(in the rows, 128 means zero)
Known rows, with every step that occurs:
l, j, w: 136 143 72 123 93 137 90 94 144 125 131 183 126 124 137 130 125 96 106 144 147 148 114 105 137 116 121
e, a, w, j: 130 138 149 123 147 123 119 166 104 130 101 99 129 141 152 154 135 105 57 123 124 135 178 134 145 115 114
m, u, v: 127 139 151 147 111 81 128 101 128 120 83 124 140 135 113 143 109 114 112 169 129 156 106 153 121 115 163
e, j: 135 112 116 114 127 104 113 150 128 129 148 132 132 140 156 160 105 107 93 138 137 145 156 127 131 123 115
b, j, a, w, e: 128 147 111 116 105 113 130 129 131 135 109 100 140 133 119 120 117 94 77 153 135 151 64 150 141 138 116
a, w: 125 139 142 115 128 118 80 124 121 137 132 138 122 144 120 137 113 95 82 139 144 141 157 135 120 125 170
b, j, w, e, a: 119 149 51 126 92 125 135 112 132 123 103 124 152 106 136 149 136 88 101 154 129 146 90 132 123 130 115
v, u, j, a, e, w: 107 155 190 147 165 120 124 208 166 135 164 146 132 151 119 168 90 112 120 144 149 128 99 111 145 126 149
w, j, a: 145 135 139 131 152 112 143 126 139 144 115 105 136 143 131 118 133 104 53 129 123 166 155 151 170 129 82
w, e: 130 136 96 134 138 116 119 79 131 125 139 141 147 131 110 119 134 88 76 145 138 166 132 145 103 132 138
v, u, j, a: 120 149 204 135 164 110 119 175 171 140 151 154 140 150 106 149 93 112 106 151 144 150 98 125 164 123 136
m, e, a, w: 122 127 125 119 156 107 123 126 102 106 106 124 133 123 129 133 121 109 54 141 125 121 127 147 112 136 144
l, j, a, w: 144 144 138 113 114 122 105 133 131 124 118 151 117 148 131 117 112 104 80 142 140 143 99 117 159 121 102
l, j, w, a, e: 139 155 61 130 80 146 112 120 134 115 139 148 118 119 137 127 118 96 101 141 146 143 97 129 154 122 129
a, e: 126 125 120 129 123 117 112 132 138 126 174 130 127 127 120 141 108 100 97 118 148 143 162 141 125 144 166
e, j, w, a: 135 141 84 122 107 121 125 138 127 131 121 122 125 130 153 156 110 99 95 159 128 141 140 133 149 120 116
m, j, w: 112 133 101 131 105 118 99 110 141 138 110 133 137 123 140 120 128 92 89 131 141 140 117 119 118 134 122
e, a, w: 123 141 154 113 140 111 105 157 108 121 107 126 128 139 140 159 120 100 82 135 126 129 175 128 128 122 147
w, a, e: 133 143 107 128 119 115 125 140 122 118 151 107 128 128 124 135 110 96 90 133 136 154 142 172 143 135 166
l, j, a, w, e: 144 149 120 123 116 131 121 111 128 121 118 143 124 146 119 104 123 99 66 149 140 149 78 120 145 126 90
u, j, a, e, w: 113 140 159 137 131 129 139 191 155 126 146 142 129 141 119 170 109 110 114 136 140 130 121 122 131 133 119
j, w: 124 147 94 128 116 124 97 87 148 139 129 161 131 123 118 138 123 88 102 148 138 147 162 123 125 130 156
b, j, a, e: 129 130 109 116 100 105 140 158 148 129 144 102 137 122 126 137 102 103 103 131 139 148 94 153 158 150 125
u, v: 126 145 138 131 123 100 122 131 129 126 112 146 138 145 110 130 115 104 118 143 140 160 140 162 120 126 171

Rows:
132 143 105 128 120 121 125 155 135 114 140 153 120 140 146 138 112 105 102 131 142 135 103 109 139 128 104
l, j, a, e, w
133 135 137 125 135 131 95 135 118 147 123 107 123 146 135 129 130 100 55 126 141 148 160 142 139 118 134
a, w, j
119 138 151 130 129 113 129 126 126 133 98 93 135 144 122 94 127 94 51 135 133 140 80 133 128 142 93
m, j, a, w, e
108 161 155 151 150 138 126 154 159 130 137 157 147 129 110 161 117 102 107 159 142 135 98 105 134 117 136
v, u, j, w, e, a
122 159 87 126 144 101 103 139 109 120 103 138 136 143 155 158 126 89 101 155 124 154 145 151 104 107 159
e, w, a
123 139 92 136 155 115 106 137 119 137 114 131 137 143 166 155 141 97 81 132 130 153 166 132 108 107 124
e, w, j
123 153 50 123 70 128 122 140 137 130 129 105 134 105 135 143 112 92 113 145 141 146 88 159 149 135 154
b, j, w, a, e
117 160 203 142 162 129 123 165 159 141 144 137 136 154 90 134 100 106 84 160 149 141 72 122 150 125 137
v, u, j, a, w, e
124 142 191 120 127 130 120 167 149 137 124 140 126 149 104 147 108 109 92 148 139 139 118 131 151 127 117
u, j, a, w
117 148 89 130 102 118 111 118 127 131 94 113 136 124 143 116 130 90 83 141 132 147 100 143 131 127 122
m, j, w, a
117 155 221 132 160 120 106 186 164 145 145 143 129 157 103 148 89 112 99 153 149 136 94 120 164 121 145
v, u, j, a, w
116 167 151 142 138 132 104 158 161 140 143 156 137 135 112 155 102 102 115 165 148 147 93 131 155 111 164
v, u, j, w, a
130 162 82 128 112 123 111 97 134 132 110 138 130 123 121 133 124 86 95 160 128 156 143 150 142 123 155
j, w, a
129 129 120 125 124 128 112 129 114 131 137 113 127 145 133 138 116 97 65 148 142 136 126 125 110 127 125
a, w, e, j
127 135 91 139 176 105 147 117 120 124 98 119 139 130 143 120 136 109 46 144 121 141 114 150 116 130 100
m, e, w, j, a
128 138 110 133 147 111 141 110 117 111 116 129 151 128 126 140 140 92 74 142 122 154 145 137 108 128 116
w, e, a
115 149 117 142 115 150 139 130 148 122 119 155 145 118 111 162 138 98 103 155 133 138 120 114 118 123 108
u, j, w, e, a
128 125 121 127 161 117 135 135 100 115 99 101 134 123 139 129 135 113 32 131 123 126 134 153 126 130 115
m, e, a, w, j
125 140 182 148 116 117 142 113 145 127 92 111 135 136 96 143 114 113 77 180 127 142 65 126 137 119 103
m, u, j, a, w, e
122 155 84 140 127 130 136 88 131 122 108 141 142 116 117 141 141 86 83 154 124 142 146 118 116 131 122
j, w, e, a
113 136 100 135 135 116 106 152 129 123 159 139 126 134 141 163 114 97 110 124 145 131 162 125 96 133 173
a, e, w
119 152 113 138 92 154 127 155 152 128 146 138 127 119 109 159 114 101 114 147 145 138 117 141 144 126 146
u, j, w, a, e
125 122 99 132 101 134 126 152 143 132 172 122 116 122 140 160 99 105 103 129 147 119 157 111 135 144 133
a, e, j, w
127 160 82 135 102 135 121 117 137 128 138 122 122 116 117 136 116 89 97 143 137 142 144 149 143 137 166
j, w, a, e
118 141 95 121 109 103 136 174 139 128 130 109 136 127 144 155 106 101 114 136 137 138 92 140 134 140 129
b, j, a, e, w
